What can hang from each mark
tefom: duviku
duviku: gelur niran tefom temi
soteg: fafib
temi: duviku rute
nuzu: mozu rute
vidag: fafib
rute: nuzu
gelur: duviku katoz
fafib: soteg temi vidag
niran: duviku
katoz: gelur
mozu: nuzu

Each row was made from one small tree. The marks that hang from a mark follow it in brackets, in alphabetical order. Every link used is in the known rows. Write each row's tree.
Known rows
gelur(duviku(niran tefom temi(rute(nuzu))) katoz): [  8   4  -5  -9  -5   6   1 -16  -9  12   1   1 -27  10   3 -12   7   7
  10  16 -14  11  -6   5   0   7 -11  -1   9   0 -10  -7   6  -3  -7   2
  -6  -3  -3   9  -3   2]
soteg(fafib(temi(duviku(gelur) rute) vidag)): [ -7   4 -30  -9   6  -3  -9   0  -1   2  -3  -6   8   0   1  -5  -3   0
  -4  15  11   3   4  -3  -3  -7  10  -5  -4   9 -11  18  -4   9   8   5
  -7  -8  -6  -6  -1  -2]
duviku(gelur): [  5   5 -14 -11   1  -4  -8  -6  -3   0  -8  -8  11   6   0 -11  -8   2
 -11   1  10   5  -5  -5  -5  -7   0   1   4   0   5   2  -4   8   0  10
 -12  -5   2   3   0   6]
soteg(fafib(vidag)): [  0   5 -19 -10   2  -5 -13  -3   4 -11  -3  -8  20   8   0  -8  -3   3
 -12   8  16   5   9  -7   5   0   2  -2   1  -1  -3  13   2  13   5   4
 -28 -10   3 -12   1   6]
vidag(fafib(soteg temi(duviku rute))): [ -4   7 -17 -12  12   1  -4  -3  -3   0  -6  -2  11  -4   2   3   6  -1
   4   1 -16  12  10  -2 -11   0   6  -5   2   4 -15   5  -1   4   2   2
   2 -10  -5  15  -2  -1]
nuzu(mozu rute): [  5   5  -4 -17   2   4  -9 -13  -1  -3 -14  -6   9   4   4 -18  -5   5
  -3   0 -13  12   3  -3 -12  -8 -11  -4   1 -11  -6  -6   8  20   1   4
  -8  -9   5   2   4   3]
katoz(gelur(duviku(niran tefom temi(rute)))): [  2   7 -14  -2  -7   6   3 -19  -7   6  -3   3 -15   7   3 -11  12   7
  13   9  -3  10 -13   5 -11   9  -1  -2  11   3  -6  -5   6  -4  -7  11
  -4  -4  -5  14  -5  -3]
soteg(fafib(temi(duviku rute(nuzu(mozu))) vidag)): [ -5   4 -11 -16   8   4 -10  -5   3   0  -3  -5  -9   1   0  -8  -3  -2
  -8  14  12  10   4   0  -2  -7   4  -7  -3  -2 -23  10   3  21   3  -3
  -4 -12  -2   3   2  -2]
soteg(fafib(temi(duviku(niran tefom) rute) vidag)): [ -3   6 -24  -7   6  -2  -8  -6  -2  -1  -5  -5 -11  -1  -1  -9  12   4
   2  18 -11   5   4   0   7   3   1   1   2   9  -1  10   7   2   6   5
  -7  -8  -5   4  -2  -7]
katoz(gelur(duviku(tefom temi(rute(nuzu(mozu)))))): [  0   6   0 -12  -4  14   4 -16  -3   8  -2  -3 -32  10   4 -13   3   3
   6   7  12  14 -16   7 -18   1  -4  -2   6  -9 -23  -8   4   6  -7   5
  -2  -5  -4   9   0  -1]
vidag(fafib(temi)): [  1   7 -17 -15   5  -3  -6  -2  -2  -5  -8  -7  27   6   0  -6  -2   2
  -3  -3  -8  10  15  -3  -5   0   4  -6   0  -4  -4   2  -3   8   2   4
  -6  -9   0  -4   5   5]
niran(duviku(gelur tefom temi(rute))): [  1   3 -14 -11   8   2  -5  -8  -6  17  -6 -13 -11   6  -3 -13 -11   6
  10   9   5   2  -2   2  -9   5  -6  -3  -2   8  -9   2  -5 -10   1   9
   1  -2  -2   6   0  -5]
rute(nuzu(mozu)): [  6   5   5 -17   4   2  -8 -12   1  -4  -7  -7  -5   7   1 -14  -7   0
 -13   0  11  12  -4  -2  -5  -8  -7  -2   5 -11  -6  -5   2  21  -5   2
 -13 -10   5   9   2   8]
soteg(fafib(temi(duviku(gelur niran) rute) vidag)): [ -3   5 -26  -6   4  -4  -8  -6  -6   3  -4  -1  12  -2   0  -9   6   0
  -5  14   2   2   0  -2   3  -3   9  -4   1  14  -1  16   0   5   6   6
  -5  -9  -8   3  -5  -4]
tefom(duviku(gelur(katoz) niran temi(rute(nuzu)))): [  9  -2 -10  -9   0   7   0 -14 -14  20  -2  -1  10   5   1 -17  -8   2
   6  10  -5  11  -7   0  -4  -7   0 -10   8   8  -6  10  -1   0  -9   2
  -5  -6  -5   5  -2   4]
katoz(gelur(duviku(temi))): [  0   6 -12   0  -9   5  -2 -11  -3   3  -1   2  13  12   3  -5   5   3
   0   1  29  10  -8   3 -13   8   6  -9   6  -6  -7   2  -3   5  -9   7
 -16  -2   1   5  -1   6]
fafib(temi vidag): [  0   5 -20  -8   6  -2 -13  -6   2   4  -6  -2   8   4   0  -7  -1   2
  -7   8  13  10   8 -12  -2   0   1  -4  -2  -3  -7   5  -4  11   5   6
  -9  -6   5 -12   3   0]
fafib(soteg): [  3   5  -9  -8   5  -2  -9  -8   0  -1  -7  -2   9   3   3  -4   2   1
  -9  -3   5  12   0  -8  -5   1  -2  -4   4  -2  -1  -2   0   7  -1   7
 -14  -8   5  10  -3   5]
temi(duviku(gelur niran tefom) rute(nuzu(mozu))): [  6   5   1 -15   6   6  -1 -16  -7   4  -8  -9 -45  -1   0 -20   4   0
  -6   7 -10   5 -19   6  -1 -10  -6   6   9   4   4  -4   5   4  -5   7
   2  -4  -5  28  -4  -2]
duviku(gelur(katoz) niran tefom temi(rute(nuzu))): [ 10   1 -15 -10  -6   3   3 -17 -10  14  -3  -5 -18   6   3 -18   0   6
   8  13 -17   8 -10   1  -4  -2  -8   1   7   7   1  -2   3  -9  -3   5
  -1  -4  -5   5  -3   2]
vidag(fafib): [  2   8 -12 -16   5  -3  -5  -4  -2 -13  -6  -9  22   6  -1  -9  -5   3
  -7  -2  -9   7   9  -2  -3  -1   0  -2   6  -3  -1   3   1  10   0   5
 -15  -9   0  -4   4  10]
tefom(duviku(gelur niran)): [  8   3  -7  -8   4   2  -8  -9 -11  10  -8  -5  15   4  -3 -17  -1   2
  -9  -3   5   7  -8  -4   2  -5   2  -5  10   5  13   9  -3   3  -7  11
 -14  -5   0   7  -2   3]
mozu(nuzu): [  4   5  -5 -15   0  -7  -9  -3  -2  -8  -7  -1   1   5  -1  -7  -8   6
 -15   2   5   7   4  -7  -3  -1 -12  -2   4  -6   6   0  -3  10   2   7
 -26  -7   7  11   0   6]
gelur(katoz): [  7   4 -14  -7  -6  -6 -11  -9  -1   0  -7  -9  11   6   4  -8  -8   6
  -7   9  -5   8   4  -3  -5  -2  -7  -3   2  -7   3   0  -1  11  -3   3
 -15  -2   5  -5   2  11]
katoz(gelur(duviku(niran tefom temi(rute(nuzu))))): [  4   7  -8  -7  -4   9   6 -16  -6   4   0   6 -16   8   3 -12  10   4
   7   9   1  12 -15   7  -6   9  -2  -1  13   4  -9  -8   6   1  -8   9
  -6  -6  -6  14  -6   0]
mozu(nuzu(rute)): [  6   4  -9 -17   1  -2  -6  -3  -5 -10 -11   3  14   4   3 -10  -8   8
  -7   3 -13  10   6  -6  -7  -2 -17  -4   1  -5   3  -4   3  15   6   5
 -21  -9   7   4   2   3]
temi(duviku rute(nuzu)): [  2   5  -8 -16   8   0  -5  -9   1  -7  -4  -1 -12   0  -1  -6 -12  -2
 -10  12   4   8  -3   3  -4  -5  -2  -2   9   3 -14   1   1  23  -1   1
  -9  -8   0  16  -2   7]
duviku(gelur niran tefom temi(rute(nuzu))): [  7   3 -11 -14   2   3   5 -17  -8   9  -3  -2 -18   6   0 -21  -1   2
   7   7 -10   7  -9  -1  -3  -2  -4   2  10  10   0  -3   3  -6  -2   8
   0  -9  -5  15  -3  -1]

Which tree is each row?
[ -1   5 -15  -4   5  -2 -11  -5  -1   8  -6  -2   4  -2   3   2   9  -1
  -6  -2  11  12  -1  -2  -5   4   4  -6  -1  -2  -2   2  -5   4  -1   5
  -4  -5   3  19  -3  -1]
fafib(soteg temi(duviku))
[  4   6  -5  -7   0   5   0 -17  -7  10  -3   3 -18   8  -1 -13   9   6
  15   9 -10   8  -3   2  -3   9  -8  -2  10   3  -7  -5   7  -3  -4   9
  -7  -7  -3  15  -2  -5]
gelur(duviku(niran tefom temi(rute)))
[ -2   4  -7 -15  14  11  -9 -10   1  11  -3   3 -11  -1   5  -9   3  -2
  -4   6   3  20   1 -13 -11  -6  -2  -6  -1  -3 -30  -1   0  14   4   3
   2 -13   1  -1  -1  -5]
fafib(soteg temi(rute(nuzu(mozu))) vidag)
[  8   2 -19  -6  -8   0   0 -19 -10  17  -6  -5 -13   5   3 -18   1   8
  15  13 -21   6  -4  -1  -7  -1  -8  -1   5   7   6  -1   3 -15  -4   8
  -1  -2  -5   3  -2   0]
duviku(gelur(katoz) niran tefom temi(rute))
[  5   0 -10  -7   5   4  -3 -16 -11  17  -6   2  13   3  -3 -19  -6   2
   8   3   1   9  -2  -3  -8  -4   3 -11  10  11  -4  10   0  -4  -6   8
  -8 -10  -5  10  -2  -2]
tefom(duviku(gelur niran temi(rute)))
[  8   0 -13  -7  -3   2 -10  -4  -9  11  -7 -13  15   5   1 -10 -13   5
  -8   7   4   8  -5  -3  -6  -8  -1  -6   1  -2   4  12  -7   4  -5   6
 -12   2   1 -12   2   8]
tefom(duviku(gelur(katoz)))
[  4   4 -16  -8   1  -1  -1 -19  -8  10  -5   5  10   4   0 -18  -3   2
   8   3  -2   7  -1  -5  -8  -2   0  -7   9  10  -2   1   3  -2  -2   8
  -5 -10  -4  14  -3   0]
duviku(gelur niran temi(rute))
[ -3   6 -24 -10   1  -4 -13  -1   3  -4  -4  -7  23   7   0  -4   0   3
  -9   8  14   8  12  -8   2   1   4  -6  -4  -2  -7  11  -2  11   7   4
 -17 -11   2 -14   3   1]
soteg(fafib(temi vidag))
[  9   4 -14  -2  -7  -3  -5 -11 -10   7  -8 -15 -22   1   2 -13   9   6
  -5  11 -12   1 -15   5   5   0  -4   6   6   4  26   3   0  -9  -6   8
  -5   5  -1  10  -4   5]
temi(duviku(gelur(katoz) niran tefom))
[ -5   4 -21  -3  13   4 -10  -6   1   8  -3   4  -5  -5   2   1   6  -2
   1  12   5  12   2 -10  -7   1   5  -5  -1   5 -19   8  -4   8   5   5
  -2  -6   0   7  -3  -5]
fafib(soteg temi(duviku rute) vidag)
[  2   6   2 -17   7   6  -3 -13   2   0  -7 -11 -48   0  -1 -15  -5   0
  -7  11  -6   9 -10   5  -7  -8  -9   5   7  -5 -12  -6   6  14  -3   3
  -3  -5   0  20   1   0]
temi(duviku(tefom) rute(nuzu(mozu)))
[  5   5   0 -11   4   4  -1 -16  -7   4   1  11  -2  10   1 -12   2   0
   5   7   5  11  -1   2  -2   4  -2  -8  13   4 -17  -3   4  11  -6   3
 -10 -10  -2  18  -4   2]
gelur(duviku(niran temi(rute(nuzu))))
[  6  -1   2 -14   7  11  -1 -19 -12  20  -5  -1  -1   6  -2 -24  -3  -2
   3   1   7  13  -9  -1  -9 -10   0 -12   9   3 -11   7   1   2 -10   4
  -1 -11  -4  17   0  -2]
tefom(duviku(gelur niran temi(rute(nuzu(mozu)))))
[  4   3  -9  -2 -10   2  -6 -10  -5  12  -2  -2   8  12   3  -5   1   7
   4   8  14   9   1   2  -7   7  -3  -9   1 -10  -7   3  -2   2  -8   1
 -17   1   4  -4   2   7]
gelur(duviku(temi) katoz)
[ -1   5 -19  -5   8   2 -13  -3   1   8  -4   1   9   1   3  -2   8   1
  -6   3  10  15   4 -15  -4   4   3  -4  -3  -1  -9   5  -4   3   5   7
  -7  -8   5  -6  -2  -3]
fafib(soteg temi vidag)
[  3   7 -10   1  -9   2  -2 -15  -8   4  -3   8  16  10   4  -9  15   4
   2  -1  22   9 -10   4  -5  11   5  -9  11  -1   1   2   1   1 -12   8
 -14  -4  -1  13  -5   4]
katoz(gelur(duviku(niran temi)))
[ -1   7 -16 -12   6  -3  -6  -1  -2  -5  -6  -9  17   2  -1   0   2   1
  -6   1  -2   7  11   3  -3   2   7  -4   0  -3  -1   7  -3   7  -2   3
  -4  -5  -1   7   3   4]
vidag(fafib(temi(duviku)))
[ -1   7 -14  -9   9   2  -4   1  -3   1  -6 -12  -8  -1   0   1  15   2
  -2  -2 -13  10   4   2  -3   7   4   2  -2  -1   3   3  -1 -10   0   6
   4  -4  -2  13   1  -1]
vidag(fafib(soteg temi(duviku(tefom))))
[  4   1 -16  -9   0   1  -6  -9  -8  22  -6 -17  -9   7   0 -11 -10   9
  14  16  -6   2  -2   3 -11   5  -9  -2  -4   6  -6   3  -4 -14  -2   6
   1   2  -2  -1   1  -2]
niran(duviku(gelur(katoz) tefom temi(rute)))
[  3   5  -1 -19   7   8  -1 -12  -3   4  -7 -14 -49   0   0 -17  -6  -1
  -7   9  -1   6 -16   5  -9 -12  -6   7   5  -2  -5  -2   0   8   0   6
   2  -3  -4  16  -1   0]
temi(duviku(gelur tefom) rute(nuzu(mozu)))
[  0   7 -10 -14  14   3  -1  -6  -7  -4  -2   4  10  -4   2  -2  13  -4
  -2  -1 -22  15   4   2   0   2   6  -5   7  10 -10   0   3   5  -2   2
   8 -14  -6  25  -7   0]
vidag(fafib(soteg temi(duviku(niran) rute(nuzu))))
[  2   8 -11  -7   9   0  -3  -5  -7   1  -7  -7  -5  -1   1  -3  25   2
   0  -3 -19  11  -1   2   3  10   4   3   3   5  14   2   3 -14  -3   7
   3  -5  -3  21  -3  -4]
vidag(fafib(soteg temi(duviku(niran tefom))))
[  3   4  -6 -16  11   4  -5  -9  -2   8  -2  -9 -15   8  -4  -9 -11   3
   5  12   2   8  -1   4  -5   8  -9  -1   1   4 -17  -3   0   1  -1   3
  -4  -7   1  13   1  -2]
niran(duviku(tefom temi(rute(nuzu))))
[ -3   3 -20  -1  10   1 -10  -2  -4  13  -3  -4  -2  -2   3  -2  11  -2
  -8   4  25   8  -6  -9  -2   1  10  -1  -5   4   1  13  -9  -3   3   8
  -4  -1   1   1  -4  -3]
fafib(soteg temi(duviku(gelur)) vidag)
[  0   9 -15 -10  10   3  -1  -8  -7   0  -7  -4 -11  -5   1  -4  19   1
   8   3 -35  12   2   1  -3   6   1   1   5   9   0   0   5 -10   0   7
  10  -8  -7  22  -4  -7]
vidag(fafib(soteg temi(duviku(niran tefom) rute)))
[ -3   8 -19 -15  10   1  -4  -3  -3   0  -6   0  22   0   3  -1   0   1
   5  -2 -24  15  13  -7 -14   0   2  -6   2   2 -16  -1   0   6   5   5
   4 -14  -4   5  -1   0]
vidag(fafib(soteg temi(rute)))
[  6   0 -11 -12   2   3  -3  -7  -8  20  -2 -15 -14   9   0 -10 -14   7
   5  17  -3   5  -6   6  -8   3  -9   0  -3   6 -11   2  -3  -9  -2   2
   3   1  -3  -1   0   1]
niran(duviku(gelur(katoz) tefom temi(rute(nuzu))))
[ -1   4 -17 -12  14   5  -9  -6   1   6   0   6  -3  -1   3  -4  -1  -3
  -3   7   2  18   4 -15  -7  -1   1  -4   1   4 -26   1  -2  12   8   5
   1 -12   0  -2  -3  -2]
fafib(soteg temi(rute(nuzu)) vidag)
[  9   4  -7  -1 -10   2  -3 -15  -9  15  -4  -4 -14  12   2 -11  15  10
  10  10  -5   8  -5   3   2  13  -8  -2   6  -6   8  -1   4 -12 -10   5
 -12   2   1   8  -1   2]
gelur(duviku(niran tefom temi) katoz)
[ -1   7 -19 -10  11   2  -2  -6 -11   4  -6   2  16  -6   2  -4  14  -2
   1  -3 -21  10   0  -1  -5   0   9  -4   5  14   1   7  -1  -6   0   7
  11  -9  -9  20  -8  -3]
vidag(fafib(soteg temi(duviku(gelur niran) rute)))
[ -4   2 -33  -6  -4  -3 -10  -2  -3   8  -3  -9   9   0   3  -3  -6   3
  -1  21   1   1   4  -2  -4  -7   6  -6  -7   6  -8  18  -5   5   6   0
  -4  -3  -7 -14  -1   1]
soteg(fafib(temi(duviku(gelur(katoz)) rute) vidag))
[  7   9  -2  -7   0   0  -6 -10  -6   1  -5  -4 -21   8  -1 -11  13   6
  -3   4  -7   7  -8   2   8   8  -7   4  10  -3   9  -6   5   3  -4  11
 -12  -1   2  11  -4   0]
gelur(duviku(niran tefom))
[  5   5 -10 -12   7  -1 -11  -3  -5   6  -8 -19 -10   6  -3 -11  -8   7
  -8   6   6   0  -6   2   0   3  -6   5  -2   3   8  -1  -6  -4   0  11
  -5   2   3   2   0   0]
niran(duviku(gelur tefom))
[  5   3 -17  -2  -6  -6  -9  -7  -6   6  -6 -13  -2   2   4  -5  -5   3
 -11  10   7   2  -8   2  -3  -6   0  -1   2  -1  10   9  -5   5  -5   3
 -11   4   2   4  -1  10]
temi(duviku(gelur(katoz)))
[  1   3   5 -16  11   7  -8 -14  -1  11  -5  -4  -3   9  -1 -13 -12   1
   3   6  14  10   2   4 -11   1  -8 -11   1  -2 -27  -2   1  10  -6  -1
  -4 -10   3  18   3  -1]
niran(duviku(temi(rute(nuzu(mozu)))))
[  0   5 -23  -5   2  -3  -7  -2  -6   5  -5 -12  -6   2  -1 -11  17   3
  -7  11   5   0  -6   1  11   2   7   3  -2   8  17  15   0  -9   4   8
  -7  -2  -4   1  -3  -5]
soteg(fafib(temi(duviku(gelur niran tefom)) vidag))
